What can hang from each mark:
Z70: Z859
Z602: Z859
Z640: Z859
Z444: Z859
Z568: Z859
Z11: Z859
Z859: Z70 Z96 Z216 Z332 Z556 Z568 Z694 Z769
Z599: Z201 Z859
Z715: Z859
Z332: Z859
Z201: Z599 Z859
Z556: Z859

Every row comes from one small tree of marks. Brackets hold a mark, then the marks that hang from it, in the order of their numbers. Every link used is in the known rows. Which tree was each row made from?
Known rows:
(Z11 (Z859 Z332 Z556 Z568 Z694 Z769)): [ 20 -54 -12  11   3  37 -11 -14  -9 -41  35  33   5   1 -18 -14 -51  -4
  14 -39  37 -22  66 -21 -24 -47   3 -43 -28 -21 -27  -4  -3  56 -25   6
 -19   2 -28  27  10  -9  -7]
(Z332 (Z859 Z70 Z96 Z556 Z568 Z769)): [-18  -8 -20   7 -11   0  11 -44  -2  11  15  13  -5  17  24 -36 -55 -33
  -6 -50  58  30  17   9   4 -11   9 -56  -5 -20   6 -27   5   3 -17 -14
   7 -53  -3  16  23  -5  14]
(Z444 (Z859 Z332 Z769)): [-10  20  17   4  -6 -10   4  36   8 -12  -3  11 -17  16  -3 -25  28  32
  22  10 -31 -11 -11 -26  17   2  -2  75   1  11 -23  26 -11  11  36  18
  17  47   7  13  10   3 -10]
(Z715 Z859): [ 12  36   8  32  -8 -33   5  48  26   1 -28   4 -14  -2  -8   0  62  48
 -29  52 -56   8 -39  -7  17  42 -30  11  50  10   9  52   4 -26  -1  -4
   3  37 -12  -2 -24  12 -42]
(Z70 (Z859 Z96 Z216 Z332 Z556 Z694)): [-43 -36  61  -7  10   1   8 -55 -19  -2  -6   0  57 -28 -33  46 -62   3
   6 -46  38 -10  51  11   9 -61  25 -24 -40 -16  35 -45  45  34 -22  14
   5  15 -27  12   2  40 -12]
(Z332 (Z859 Z96 Z556)): [-40  10  -5  17 -30 -24  45  -7  27  28 -57  17  12 -14  10 -11  -9  20
 -11  30   5   1 -38   3   0  12 -32 -12  16  13  43  -2 -15  -5 -18  20
  12 -21 -17  -2  -2  39 -27]
(Z11 Z859): [ 25  -2   5  31 -10 -26  11  58  29  -6 -50  31 -11   5   8 -14  48  41
 -20  51 -31 -28 -43 -10 -35  14 -22  23  12  -6  19  26 -42   6   2  33
 -12  36  -1 -14 -19  -6 -15]
(Z715 (Z859 Z70 Z568 Z694)): [ 29  24   8  38  18   4 -17  -2   5   6  34  16   6  24 -16  -9  -1   2
 -27 -26  17  34  12   5  22  40  21 -71  15  18 -14  12  28  -6 -14 -33
  -1  -9 -26  24  -5 -28 -33]
(Z640 (Z859 Z96 Z216 Z568)): [-18   1  80  -9  -3   9   5 -15  24  22  22 -49  -2   6  19   3 -25 -35
 -37  -2   1  -3  -4  -7   0   1  -9  27  17 -25   1  -5  -1   3  -4 -13
  -9 -22  -5   2   1   4  22]
(Z599 (Z859 Z70)): [ 40  26 -13   7  21 -39   1  17   0   0  -3  27 -15 -16  17 -14  65  32
  10  26 -16  -9 -25  10  -5  26  19  -7  11  14  22   2 -22 -26  -3   6
 -13  31  33 -31  -9 -11  15]
(Z568 (Z859 Z70 Z556)): [  2  23 -12   2  24 -17  22 -16  19  -6 -18  11   9 -29 -23  -4  19  23
 -22  11  21 -28   0  18  -4  29 -36   5  -8  -1  34 -25  12  12   8  19
  -1  38  -2   3 -11   1   3]
(Z70 (Z859 Z332 Z556 Z568 Z694 Z769)): [  9 -30  25  12  29  22  -7 -43 -19 -27  13   8  23  -6 -12   1 -44 -22
   9 -58  41 -14  72  -8  15 -25  31 -34 -10 -23   0   1  26  37 -12  -4
  -4  19 -13  22   3   2  -5]
(Z859 Z568 Z694 Z769): [ 15  -1  -2  23  -4  34 -37  -4 -18   9  19   3 -14  21  11  -5   5 -33
  10   1  -3   8   3  -3  -9  13  10 -18   4  10 -15  26 -16  -3   3 -23
  -6 -20  11   5  12 -25   1]
(Z201 (Z859 Z216)): [-25  -8  17   7 -17   3  25  45  11  17 -76   3 -35  13 -10   8  44  32
 -13  35 -42   8 -59  -8  -2  14 -19  62  32   9   6  35 -35 -37  13 -20
   6  14  36  -4  -5   4  -1]
(Z201 Z599): [ 10  20   4  44 -20 -27   5  69  11  29 -50  35  -4  13  12  -3  70  19
 -10  58 -54 -12 -66  -9  -6  42 -13  42  35  58  27  67 -42 -28   4  -7
   6  27  50 -28 -21 -10 -38]
(Z568 (Z859 Z96 Z216 Z694)): [-21  -6  37 -15 -12  11   4 -39  -3  25  -6 -27  26 -13  -7  21 -28 -16
  -8  14   3   3 -19  24 -22 -14 -18  20 -33   9  25 -47  26  11   4   6
  -9  -9 -11  -2   8   5  19]
(Z715 (Z859 Z70 Z769)): [ 21  29 -23  11   1 -30 -30  23  -1 -16  22  -1 -27  12 -12  -9  42  25
 -18  -6 -29  34  11   0  19  15   1 -17  26 -18  -3  37  26 -27  11 -15
   5  27   4  14  -4 -10  -5]
(Z568 (Z859 Z556 Z694)): [ -4   8 -10   8   9  14  15 -25  19   9 -35  -2  26 -37 -28   9  11  23
  -8  42   7 -29  -5  12 -14  25 -48  -6 -14  22  31 -15   4  24   3  21
  -5  25 -22  10  -4  14 -14]
(Z568 (Z859 Z96)): [  0  26  30  -2 -14 -22  11  -6  23  18 -32 -14   7 -11  24 -14  18  -6
 -15  37 -20 -18 -55  16  -7  25 -36  54  -1  13  29 -34   8  -2  18  21
  -7  12  -1 -24 -17  12   2]
(Z568 (Z859 Z694 Z769)): [ 15  10 -19  -4   4  13 -14 -12  -2   4  -6 -20  -3  -2  -3  -7  20 -14
   8  28 -18  -4  -5   8 -21  14 -19  23  -9   6  16  -1  10  11  33   8
 -13  16  10   2   6 -15  21]
(Z332 (Z859 Z769)): [ -7  14 -34  20 -12 -20  26  31  15   4 -39  13 -26  23  21 -27  33   1
  -4  36 -29  16 -35 -11  -9  21 -19  26  42  -5  25  52 -29 -23  19   8
   5   0  26 -10   8  -4   7]
(Z556 (Z859 Z70 Z96)): [  2  18 -21 -20 -19 -10   6  20  10   8 -27 -22   5  19  28  -1   6 -14
   1   4 -10   1 -24   1   7   9  20   9  -1  10  -2 -27   7  -8  14  22
  21 -25  -6 -20 -16   9  -4]
(Z568 (Z859 Z70 Z332)): [ 14  33   7  -6  24 -29  27   0  12 -21  16  31  10  -1 -15 -10  10  -9
  -4 -15   6 -30   9   1   2  23 -16  54   3   6  21 -29  25   6  24  12
 -11  40  14 -12 -18 -21  -4]
(Z602 (Z859 Z568 Z694 Z769)): [ 31 -12  11  -6  15  -4 -15  27 -26  15  26 -10 -23   7  34 -14 -11 -32
   2 -12   0  14   3   2  24  13  22 -29   5   4 -31   9 -31 -25  15 -31
  -8 -41  -6   4  -4 -20   8]
(Z599 Z201 (Z859 Z70 Z96 Z216 Z332)): [ 17  -1  -6 -37  21 -68 -35 -30 -14 -16  60  15  29 -18   6  18   1   7
  39 -28  20  -7  -9  19 -23 -44  45  15 -28  -4 -10 -48  10 -16 -20  23
 -35   3  30 -45  -7   0  36]
(Z568 (Z859 Z332)): [  8  25  19   1  13 -20  30  17  20 -17  -8  17   4 -10  -3  -8  20   0
  -3  23 -26 -42 -19  -6  -5  28 -41  84  18   8  20  -7   4   9  24  22
 -14  49   8 -24 -25  -4  -8]
(Z715 (Z859 Z556)): [ -5  22  -2  27  -4 -22  11  27  24  -4 -30   3  -3 -29 -26   9  43  70
 -25  48 -34  -2 -13  -2  20  27 -45 -16  38   1  12  43   7 -12 -16   2
   5  43 -30  12 -18  34 -49]

Write each row's tree:
[-10 -28 -37 -52 -21  34 -29 -21 -33  -2  22 -49   7  24   5  23 -45 -43
  19 -38  13  38  37   6  -6 -56  46 -24 -42 -19 -24 -37  34   6  11   2
  18 -55  -5   5  23  -6  35]
(Z556 (Z859 Z70 Z96 Z216 Z694 Z769))
[ 32  13 -20   3   9  10  21  37  17 -13 -15  -1 -13  33  30 -19   8 -23
 -15  -3   3  -9 -17 -13   7  40  15   8  22  -3 -27   4 -14   2   9   4
  14 -22   2 -19 -18 -28  -2]
(Z556 (Z859 Z70 Z568))
[  6  -5  46  17  10  -1  19  23  -2 -26  44  21  -9  11 -10   9 -19   8
 -25 -18 -22  10  12 -19  20  -2 -22  28  36 -21 -33  32  26  -7 -27 -29
  -8  21 -15   0 -11 -11 -27]
(Z715 (Z859 Z216 Z332 Z568))
[ -6  -9 -21 -36  10   5  35  36  -6 -33  15   6   3  15 -10  19 -13 -10
   3 -22  -7 -12  25 -19   3 -20  15  44   2 -21 -18  -1  13   5   9  13
  15   6   5 -14  -6 -10   2]
(Z556 (Z859 Z70 Z216 Z332))
[ 11  -9 -50 -27  -7  30  -1  22 -12 -31   6 -23   0  19  -2   6  -7 -28
  38   0 -28 -14  29 -30   0 -18  16  26   3   6 -28  15   7  16  21  15
   7 -11  -6  -2  -2   5 -10]
(Z556 (Z859 Z332 Z694 Z769))
[-18 -18 -17 -33 -15  23  -1 -10 -15  13   3 -30  24  19  -3  31 -37 -26
   8 -22  18  22  14   9  -4 -31  37 -23 -37   5  -8 -42  25   6   1  10
  19 -48 -16   1  12   4   7]
(Z556 (Z859 Z70 Z96 Z216 Z694))
[ -7  13  65  -2   0  16  -7 -42  24  10  51 -26  26  13  -3  -5 -50 -54
  -2 -33  23 -15  32 -19   9   3  17  -2   6  20  -2 -26  16  28  -5  -8
 -13 -32 -28  17  -8  10 -16]
(Z640 (Z859 Z96 Z332 Z568 Z694))
[  1   1 -31 -31 -36   8  -9  27   0  -1 -27 -51 -19  13  44  -7   7 -24
  16  26 -44   2 -27 -12   0 -13   2  39   9  -9 -16   0  -3  -7  21  23
  17 -27   5 -23  -6  23  13]
(Z556 (Z859 Z96 Z769))
[ 51  -2  -6   5  10   5 -17   9 -11 -15  23  -2 -42  -5  54 -38  37  -1
  18  24 -33  -1 -22  -5  -7  12   7   9  26 -12 -18  25 -31 -15 -11 -10
 -19  10  35 -35   5 -21  38]
(Z599 (Z859 Z568 Z769))
[  2   7 -24 -26  24 -10  10 -31  -3 -40  36  11   2 -21 -29  -6 -16  -6
   9 -37  24 -27  55   0   3 -17 -22  24 -17 -23  12 -32  34  25  15  15
  -7  41   7  13  -2  -4  14]
(Z568 (Z859 Z70 Z332 Z556 Z769))
[-22 -46   7 -10   8  58 -13 -37 -39 -23  64  13   4 -11 -31  30 -64 -27
  21 -51  29  -1  75 -11  -3 -52  -1 -20 -23 -19 -26   4  16  25 -26 -24
  -8 -10  -9  25  28  -7   3]
(Z859 Z216 Z332 Z556 Z568 Z694 Z769)
[ -3 -28  12   8  -4  46 -30  -9 -34   7  34  -3 -14  17   2  16 -16 -35
   6 -14   0  21  17  -1 -17 -17   6 -14 -10 -15 -19  26  -3   0  -5 -30
  -4 -19  15   7  28 -33  24]
(Z859 Z216 Z568 Z694 Z769)
[ -5 -30 -49 -47   6  34  -3   1 -33 -39  49 -17   6  28 -23  28 -42 -36
  29 -53  12  13  73 -19  -1 -54  42   6 -27 -19 -33  -8  32  19  12   3
  10 -17   6   9  19 -17  22]
(Z556 (Z859 Z70 Z216 Z332 Z694 Z769))
[-22 -28  21  20   5  46   0 -21 -15  11   7  16  13 -20 -23  35 -30   2
  -7  -2  27  -4  19   3 -10  -8 -16 -39 -15  -2  -6   9 -10  16 -35 -19
  -1 -12 -16  16  13  -4  -9]
(Z859 Z216 Z556 Z568 Z694)
[  5 -10 -32 -24  20 -25 -19   0 -28   4  26  -3   3 -25 -16  11 -13   7
  10 -30  32  12  52  18  30 -10  23 -74 -30  -2  -1 -14  -8 -18  14 -15
   4 -19 -13  31   3   5   6]
(Z602 (Z859 Z70 Z556 Z694 Z769))
[-22  -9 -54  17 -13  11  17 -11   3   7 -30  11   5  -5 -15  -6  -6  15
   9  17  12  15   9  -4 -12   0 -15 -45   8   6  26  28 -16   5  -5   6
   4 -17  -4  25  23  15 -13]
(Z332 (Z859 Z556 Z694 Z769))
[-35 -17  -4   0  -3   4  24   6   2   5 -53  14 -16  -4 -38  16  16  41
 -11 -14  12   9  -8   5   7  -4 -12   1   4  -3   8   7 -15 -23  -2 -22
  10  13  21  20   4   9   4]
(Z201 (Z859 Z70 Z216 Z556))
[ 14  19 -18  17  -9   1 -33  13  -2  -2   8 -18 -11   8 -18   7  31  23
  -3  24 -42  34   6  -5   9  13  -1 -30  18   8  -7  45  20 -12   6 -12
   3  14 -15  22   1   6 -23]
(Z715 (Z859 Z694 Z769))
[  0 -17 -11 -27  10 -50 -30 -29  -2   2  -1 -15  22 -61  10  25  23  49
  27  42   4 -17 -43  25 -32 -33  -2  -2 -20  -3   3 -21 -19 -15 -39  33
 -34   6  14 -39  -4  37  30]
(Z599 Z201 (Z859 Z96 Z216 Z556))
[-24  -7   4 -11 -19 -39 -25   8  15  28 -61 -18  -4  11   3  19  29  19
   8  28 -19   7 -88  10 -20  -5  -2  54   7  18 -10  -2 -25 -42   6   1
 -13 -18  32 -21 -15  16  11]
(Z599 (Z201 (Z859 Z96 Z216)))
[ 16  20  22   3  11   8 -15   9  32  -6  20 -44 -32  16  19 -26  21 -32
 -25  11 -15 -11  10 -24   1  30 -12  28  46 -26  -7  44 -18  -2  17 -10
 -11   5  16   8  -2 -15  26]
(Z640 (Z859 Z568 Z769))
[-19 -17   3  -4 -13   2  12 -27 -18  10  33   9 -17  41  33 -24 -59 -56
 -14 -61  40  54   7   9  -6 -30  23 -23  -4 -38  -4 -20  10 -14 -10 -26
   4 -62  19   1  35 -32  44]
(Z332 (Z859 Z70 Z96 Z216 Z568 Z769))
[-44  -5  20  -9 -12  -5  -9 -29 -12  20   3  10  17 -28 -18  37 -20  12
  -7 -22  24   7  16  22  -1 -32  -3 -26 -33 -16  27 -32  15  -5 -20   0
  10  -1  -9   5   9  20   4]
(Z859 Z70 Z96 Z216 Z556)
[-28   8  61  24 -22  10  13  -9  21  30 -30  -1   3  -7  15 -31 -13  34
  -9  15  17  -9 -40   1  23  15 -12   4 -18  23 -22 -26 -14  22 -11   6
  24   0 -42  17   7  21 -25]
(Z444 (Z859 Z96 Z556 Z568))
[-18  13  21  -5 -11 -11  19 -27  24  15 -35 -15  16 -41   2   0   0  17
 -12  36  -1 -28 -29  19  -7  10 -53  25 -11   7  36 -44  13  11   2  26
  -6  16 -20  -9 -13  33  -1]
(Z568 (Z859 Z96 Z556))
[ 15   0  -9  -9 -11  31  -8 -18  -2  13   8 -19  18  34  25  -8 -42 -53
   1 -33  32  14   2   5   4   8  47 -46 -20  20 -27 -47  16  15  -2  -4
  16 -68 -27  -6  -1 -16  -6]
(Z556 (Z859 Z70 Z96 Z568 Z694))
[ -7   8 -34   2   3  -7 -24  -8 -12  -9   5  15 -12 -15 -19  12  27  16
   3  -8   7  -4  25   7   0  -5  -5 -25  -6 -17  17  15  -8  -8   7   1
   6  22  14  15   5   1   6]
(Z859 Z70 Z556 Z769)
[-31   0  53  27 -19  31  -4 -32  14  38 -22  -2  25  -3  -1 -20 -31  25
   0   3  38   3 -17   4  18   9   4 -40 -44  39 -25 -37  -6  36 -15   2
  23 -20 -56  33  21  20 -33]
(Z444 (Z859 Z96 Z556 Z568 Z694))
[ 15  14 -48  -5   4  15   5  23   7   0 -23 -10  14  22  -6   9  16  -9
   6  10   0   1  -1  -6  -2  25  27 -22  -4  23  -6  -3  -3   3  16  18
  17 -19  -8  -4 -10  -9 -15]
(Z556 (Z859 Z70 Z694))
[  2 -17  18   5  -1  27 -16  16 -20  -4  22   2 -33  15  21   5   3 -27
  -4  -3 -18  10  -1  -3 -13 -10 -11  29  12 -33 -18  34 -16 -13  -2 -23
  -4  -2  27  -9  16 -28  31]
(Z859 Z216 Z568 Z769)
[ 35  -9 -49   5  -1 -25 -14   9 -25  -8  10  22 -13 -17   8 -22  49  36
  18  10 -13   5   5   6  -2  -9  23 -28  -2  28  13  27 -21 -18 -17 -10
  -3  27  63 -10   4  -8  16]
(Z201 (Z599 (Z859 Z70 Z556 Z769)))
[ 29   2  29  11  22 -16   7  37  -5  29   2  10  -3  -1  26  -7  -4 -15
  -7   6   3  -1 -20   4  30  38  13 -27  12  24 -17   1 -36 -24   2 -24
  -6 -32 -21  -3 -18 -13 -20]
(Z602 (Z859 Z568 Z694))
[ 18   9 -17  -5  28 -28  14 -12  -7 -31  29  41   9 -43 -15  -1  19  39
  26 -11  13 -30  29   1   8  -6   9 -15  -4   6  17 -15  -2   3 -23  11
 -13  39  13 -16  -6  12  -2]
(Z599 (Z859 Z70 Z332 Z556))
